Each row was made from one small tree. The marks that hang from a mark follow it in brackets, in the order of their numbers. Every link used is in the known rows. Write each row's tree.
Known rows
q860[q217[q20[q898]]]: -1.06, 4.07, 1.18, 1.89, 0.88, 7.28, 1.12, -4.73, 0.35, -4.36, -4.70, 1.99, 1.50, 1.12, 1.19, 2.78, -1.87, -3.58, -0.74, -2.59, -1.61, -0.91
q217[q20[q898[q424 q860[q521]]]]: 0.24, 1.66, 1.26, 4.37, -1.58, 5.12, 1.61, -1.95, -0.54, -3.85, -2.61, 4.09, 0.16, -0.50, 0.20, -2.41, -2.34, -2.64, 3.50, -1.89, -0.05, -0.90
q860[q521]: -0.53, 1.62, -0.78, 3.39, 1.36, 3.90, 0.91, -1.66, 0.85, -2.07, -2.84, 0.72, -1.55, 3.01, 0.64, 0.66, -0.42, -1.89, 0.83, 0.02, -1.30, -0.97
q521[q20[q898]]: -0.36, 2.71, -0.03, 4.48, 2.39, 4.80, -0.32, -3.34, 0.36, -3.38, -4.06, 0.68, 0.61, 1.37, -0.42, 1.04, -0.76, -1.79, 1.67, -0.77, -2.51, 0.36
q898[q424[q217] q860[q521]]: 0.65, 1.79, 0.23, 4.70, -0.79, 4.46, 2.14, -0.87, 0.57, -2.78, -1.81, 0.99, -1.54, 1.20, 1.46, -2.65, 0.06, -0.06, 2.72, 0.31, 1.06, -2.30
q248[q860[q217[q20] q521]]: -0.34, 2.75, -1.96, 1.69, -0.30, 3.13, 0.78, -3.03, 0.31, -3.60, -4.26, 0.94, -0.16, 4.61, 0.90, 2.15, -0.89, -2.77, -0.86, 1.30, 0.40, -0.23
q217[q20[q898[q860[q521]]]]: 0.14, 1.45, -0.05, 3.17, -0.19, 5.08, 1.63, -2.55, -0.64, -4.60, -3.55, 2.78, 0.10, 0.53, -0.10, 0.56, -1.38, -2.20, 1.69, -1.06, -0.94, -0.79
q217[q20[q248[q424 q860[q521]]]]: -1.74, 2.04, -2.48, 0.84, 1.39, 2.56, -0.17, -1.83, -0.76, -4.62, -4.51, 2.71, -2.32, 4.32, -0.29, 3.42, -0.40, -2.24, -0.81, -0.71, -2.21, 0.69
q898[q424 q860]: 0.33, 3.00, 0.97, 3.02, 0.39, 4.98, 1.83, -1.01, 1.88, -2.32, -2.10, 1.99, -0.62, 0.11, 0.21, -2.00, -2.27, -1.50, 3.02, -1.06, 0.73, -1.09
q217[q20]: -1.07, 4.13, -0.02, 2.35, -0.88, 5.86, -0.17, -3.34, 0.74, -2.42, -3.24, 2.16, 0.59, 2.36, 0.71, 1.41, -0.50, -2.54, 0.13, -1.19, -1.62, -0.28
q860[q217 q521]: -0.14, 2.25, -0.12, 2.31, 1.64, 3.94, 2.44, -2.27, 1.32, -3.04, -3.83, 0.00, -1.57, 3.53, 1.08, 1.24, -1.09, -2.14, -0.48, -0.37, -0.38, -1.84
q248[q860]: -1.46, 2.90, -1.98, 2.04, 2.72, 3.73, -0.98, -2.09, 1.41, -1.88, -3.60, -0.12, 0.31, 3.43, 0.85, 2.23, -1.18, -1.66, 0.41, 2.05, -1.30, 0.58
q521[q20[q898[q424[q217] q860]]]: 1.02, 2.51, 0.81, 5.98, 0.69, 5.75, 1.02, -2.39, 0.08, -3.98, -2.94, 0.93, 0.64, -0.22, 0.22, -2.11, 0.15, -0.19, 3.82, -0.66, 0.09, -1.26
q217[q20[q898[q424[q248[q860]]]]]: -2.47, 2.91, 0.18, 1.99, -0.49, 5.47, -1.02, -2.57, -0.36, -3.16, -3.64, 3.54, 4.34, 0.60, 0.14, 0.14, -1.82, -3.29, 2.05, 0.40, -2.28, 0.95
q860[q217[q20]]: -0.60, 4.62, 0.76, 1.04, -0.56, 6.21, 1.40, -4.26, 1.04, -3.73, -3.94, 1.41, 0.33, 2.73, 0.87, 2.00, -0.95, -2.97, -0.90, -1.93, -0.45, -0.88
q248[q860[q521]]: -0.79, 1.34, -2.64, 3.03, 1.96, 2.17, -0.28, -1.45, 0.57, -1.79, -3.19, 0.10, -0.64, 4.28, 0.91, 1.42, -0.98, -1.39, 0.64, 2.81, -1.04, 0.05
q20[q898]: -1.54, 2.74, 0.44, 3.34, 3.43, 6.46, 0.01, -3.23, 0.92, -2.57, -3.57, 1.02, 0.79, 1.07, 0.63, 2.03, -1.77, -2.23, 0.49, -1.47, -3.27, -0.53
q20[q248]: -1.21, 3.60, 0.97, 0.33, 3.22, 4.96, 0.35, -1.81, 1.91, -2.87, -2.65, 0.31, -1.41, 3.19, 0.59, 3.37, -1.35, -1.73, -0.37, -2.62, -2.15, -0.74
q521[q20[q898[q424 q860]]]: 1.29, 2.34, 0.89, 5.09, 0.74, 4.34, 1.09, -1.61, 0.53, -3.46, -3.11, 1.95, 0.47, -0.82, -0.83, -2.28, -1.79, -1.43, 4.22, -1.15, -0.14, 0.00

Which tree is each row?
-1.82, 1.96, -3.41, 3.45, -0.32, 3.89, -0.24, -2.91, -1.45, -3.87, -4.52, 1.61, -1.15, 3.60, 0.71, 1.44, 2.11, -1.30, -0.51, 2.15, -1.91, -0.24	q248[q424[q217[q20]] q860[q521]]
0.13, 1.17, -3.30, 3.26, 2.03, 0.60, 1.44, -1.71, -0.14, -5.03, -6.30, 0.55, -2.53, 4.35, -1.25, 1.42, 0.27, -1.38, -0.06, 2.49, -0.28, 0.07	q248[q424 q860[q217 q521[q20]]]
-1.12, 2.50, -1.50, 2.04, 4.25, 3.11, -1.31, -2.22, 0.50, -4.15, -3.77, -0.31, 0.35, 3.73, -0.39, 3.69, -1.31, -1.28, 0.66, -0.56, -2.26, 1.37	q521[q20[q248[q860] q898]]
2.62, 1.19, -0.54, 3.08, 0.22, 1.92, 3.63, -1.21, 1.08, -5.26, -3.87, -0.17, -2.34, 2.78, -0.83, -0.20, -0.09, -0.99, 1.55, 0.92, 1.97, -1.25	q898[q860[q217 q521[q20]]]
1.23, 2.15, -0.73, 3.69, 0.70, 2.42, 2.04, -2.01, 0.80, -3.90, -4.16, -0.07, -2.13, 3.90, 0.01, 0.29, 0.00, -1.73, 0.69, 0.42, 0.27, -1.03	q860[q217 q521[q20]]
-2.03, 3.39, -0.05, 1.09, 3.73, 6.11, 0.72, -2.50, 0.58, -4.38, -4.13, 0.53, -2.66, 2.46, 0.81, 3.34, 1.09, -0.81, -1.35, -2.10, -2.80, -1.52	q20[q248[q424[q217]]]
-1.07, 3.30, 0.08, 3.40, 3.27, 3.19, -1.35, -1.91, 0.66, -3.54, -3.12, 1.02, 0.44, 2.47, -0.01, 1.00, -2.42, -1.29, 2.58, -1.46, -1.69, 1.47	q521[q20[q248[q860] q898[q424]]]
-1.93, 3.26, 1.78, 2.73, -1.16, 7.03, 0.40, -2.91, -0.02, -3.29, -3.24, 4.38, 3.72, -0.71, 0.09, -0.38, -1.67, -3.54, 2.20, -1.84, -2.54, -0.12	q217[q20[q898[q424[q248]]]]
-2.37, 3.31, -2.84, 2.53, 0.39, 5.66, -0.74, -3.68, -0.82, -3.84, -5.10, 1.56, 0.06, 3.03, 0.82, 2.67, 1.75, -1.30, -0.65, 1.85, -2.04, 0.05	q248[q424[q217[q20]] q860]
-1.29, 2.93, -2.71, 2.26, 3.28, 2.86, -0.74, -2.44, -0.14, -4.61, -4.71, -0.55, -2.11, 4.53, -0.43, 3.03, 2.15, 0.24, -0.36, 1.03, -1.76, 0.45	q521[q20[q248[q424[q217] q860]]]
1.21, 1.58, 0.14, 1.27, 1.30, 3.50, 3.74, -1.24, 1.42, -4.41, -3.89, 0.12, -2.16, 2.20, 0.23, 0.89, -1.56, -1.46, 0.48, 0.44, 1.29, -2.00	q898[q860[q217 q521]]
0.57, 4.18, 1.53, -1.78, 0.37, 5.57, 2.80, -2.44, 1.50, -5.64, -3.78, 1.19, -1.12, 2.29, 0.22, 3.43, -1.68, -2.47, -0.75, -3.40, 1.02, -1.41	q898[q860[q217[q20[q248]]]]
-1.11, 3.42, -1.99, 1.40, 0.20, 3.99, -0.68, -2.53, -0.45, -3.70, -2.25, 0.11, -0.73, 5.36, 1.94, 2.90, 1.14, -1.03, -0.69, -0.09, -0.90, -0.42	q424[q217[q20[q248[q860[q521]]]]]
-2.34, 3.14, -1.91, 0.89, 4.30, 4.52, -0.37, -2.18, 0.36, -4.28, -4.28, -0.21, -1.65, 3.75, 0.83, 4.26, 0.64, -0.30, -1.45, 0.26, -2.27, -0.28	q20[q248[q424[q217] q860]]
2.46, 1.59, 0.62, 3.99, -0.97, 1.85, 3.50, -0.68, 1.19, -4.57, -3.32, 1.26, -2.10, 1.79, -0.56, -3.12, -1.36, -1.24, 3.07, -0.27, 2.88, -1.35	q898[q424 q860[q217 q521[q20]]]
-2.67, 2.60, 0.73, 1.12, 5.58, 5.85, 0.71, -2.50, 0.02, -4.76, -5.04, 2.11, -1.57, 0.85, -0.18, 3.99, -1.74, -2.35, -0.51, -3.70, -4.51, -0.50	q20[q248[q424] q898]
0.26, 3.97, 0.62, 2.97, -2.87, 6.78, 1.29, -2.62, 0.46, -3.29, -2.11, 2.15, 0.31, 0.35, 1.36, -1.92, 0.25, -1.21, 2.48, -1.16, 0.81, -1.59	q898[q424[q217[q20]] q860]
-2.07, 2.27, -2.04, 0.88, 1.55, 4.77, -0.54, -2.30, 0.66, -2.74, -3.62, -0.71, 2.16, 3.07, 0.91, 2.45, 1.35, -0.49, -0.31, 4.05, -1.67, -0.58	q424[q217 q248[q860]]
2.07, 1.68, -0.28, 5.86, -1.61, 3.06, 1.89, -0.88, 0.30, -3.77, -1.90, 0.42, -1.92, 1.67, 0.30, -3.66, 1.37, 0.40, 3.88, 0.77, 1.71, -1.48	q898[q424[q217] q860[q521[q20]]]
-1.47, 1.11, -1.45, 2.62, 0.14, 1.98, 0.26, -0.23, 0.62, -2.06, -2.54, 2.01, 1.41, 2.70, 0.14, -1.26, -1.22, -1.86, 2.04, 2.70, -1.01, 0.17	q898[q424[q248[q860[q521]]]]
0.19, 2.59, 1.25, 1.28, 3.41, 6.11, 2.75, -2.75, 1.30, -4.76, -4.61, 0.51, 0.24, 0.21, 0.46, 2.33, -2.77, -1.94, 0.37, -1.15, -0.22, -1.71	q20[q898[q860[q217]]]
-0.54, 2.92, -1.73, 0.27, 3.69, 1.96, 0.78, -2.05, 0.80, -5.80, -6.00, -0.12, -2.36, 4.29, -1.23, 4.07, -0.77, -1.43, -1.24, -0.02, -0.84, 0.70	q521[q20[q248[q424 q860[q217]]]]
-1.08, 5.05, 0.51, 0.61, -0.02, 7.05, -0.03, -3.73, 0.64, -3.65, -2.29, 0.38, -0.21, 3.58, 2.02, 3.16, 1.08, -1.53, -1.11, -2.89, -1.90, -1.13	q424[q217[q20[q248]]]
1.80, 1.64, 0.67, 3.18, -0.08, 1.39, 1.94, 0.43, 0.91, -4.34, -1.77, 1.45, -2.84, 2.35, -0.82, -2.24, -1.24, -0.71, 3.51, -1.78, 1.33, -0.69	q898[q424 q860[q521[q20[q248]]]]
-1.85, 4.30, 2.55, 2.20, 0.56, 6.87, -0.21, -3.04, 0.32, -3.63, -2.59, 3.58, 0.97, 1.04, 0.94, 0.63, -2.73, -3.28, 1.45, -5.55, -2.21, -0.37	q217[q20[q248 q898[q424]]]
-0.91, 2.10, 1.24, 4.34, 0.39, 4.54, 0.49, -1.80, 0.01, -3.47, -3.57, 2.58, 2.50, -0.21, -0.97, -1.29, -1.17, -1.98, 3.12, -0.38, -2.37, 0.25	q521[q20[q898[q424[q248]]]]
-1.73, 2.60, -2.05, 1.09, 3.64, 3.66, 1.12, -2.71, 0.95, -4.12, -6.00, 0.79, -1.12, 2.79, 0.06, 3.30, -1.44, -2.13, -1.25, 1.37, -1.25, -0.09	q248[q424 q860[q217]]
-2.15, 3.21, 0.49, 2.11, 4.21, 4.65, -1.13, -1.82, 0.96, -2.92, -2.73, 1.65, 0.66, 1.88, 1.09, 1.75, -3.49, -1.95, 1.73, -2.51, -1.99, 0.43	q20[q248[q860] q898[q424]]
-0.88, 2.04, 1.39, 2.46, 0.86, 6.96, 1.83, -1.66, 0.30, -4.14, -2.98, 1.69, 2.77, -1.58, 0.55, -0.77, -0.65, -0.73, 2.72, 0.13, -1.00, -1.92	q20[q898[q424[q217 q248] q860]]
-1.42, 2.31, 0.25, 2.96, 4.64, 4.34, 0.27, -2.49, -0.52, -5.41, -5.53, 1.68, -1.81, 1.32, -1.50, 3.06, -0.64, -1.81, 0.35, -3.16, -3.85, 0.63	q521[q20[q248[q424] q898]]
0.43, 4.55, 2.81, -0.52, -0.87, 5.84, 3.02, -2.12, 1.96, -5.18, -2.75, 2.55, -0.71, 1.23, 0.58, 0.43, -2.78, -2.54, 0.87, -4.59, 1.61, -1.59	q898[q424 q860[q217[q20[q248]]]]
-1.74, 1.79, -2.43, 1.51, 3.60, 2.92, 0.24, -1.74, -0.41, -4.22, -4.43, 0.01, -3.00, 4.43, 0.81, 3.48, 0.98, -0.37, -1.03, 1.21, -2.26, -0.68	q20[q248[q424[q217] q860[q521]]]
0.00, 2.00, 1.12, 4.72, 1.97, 2.95, 0.35, -1.11, 0.27, -3.70, -2.55, 2.20, -1.44, 2.18, -0.20, -1.12, -1.60, -1.78, 2.80, -3.21, -1.85, -0.21	q860[q521[q20[q248 q898[q424]]]]
-1.81, 1.05, -3.39, 3.73, 2.48, 3.27, 0.11, -1.93, -0.68, -3.34, -4.73, 0.21, -2.04, 3.66, 0.72, 1.61, 1.57, -0.36, -0.37, 3.17, -1.89, -0.68	q248[q424[q217] q860[q521]]
2.07, 1.11, -0.08, 5.33, -1.22, 1.59, 1.94, -0.23, 0.65, -3.48, -2.31, 1.93, -2.03, 1.74, -1.01, -4.20, -0.48, -1.03, 4.46, 0.24, 1.25, -0.46	q898[q424 q860[q521[q20]]]
-1.70, 3.45, 2.54, 2.55, 3.52, 6.12, 0.17, -2.13, 1.34, -2.95, -2.41, 2.25, -0.11, 0.84, 1.14, 1.01, -3.03, -2.23, 1.73, -4.46, -2.68, -0.53	q20[q248 q898[q424]]
1.95, 0.86, -1.28, 3.96, 0.11, 1.65, 1.87, -0.89, 0.50, -3.88, -3.16, 0.32, -2.43, 2.60, -1.21, -1.11, 0.63, -0.66, 2.79, 1.22, 0.69, -0.39	q898[q860[q521[q20]]]
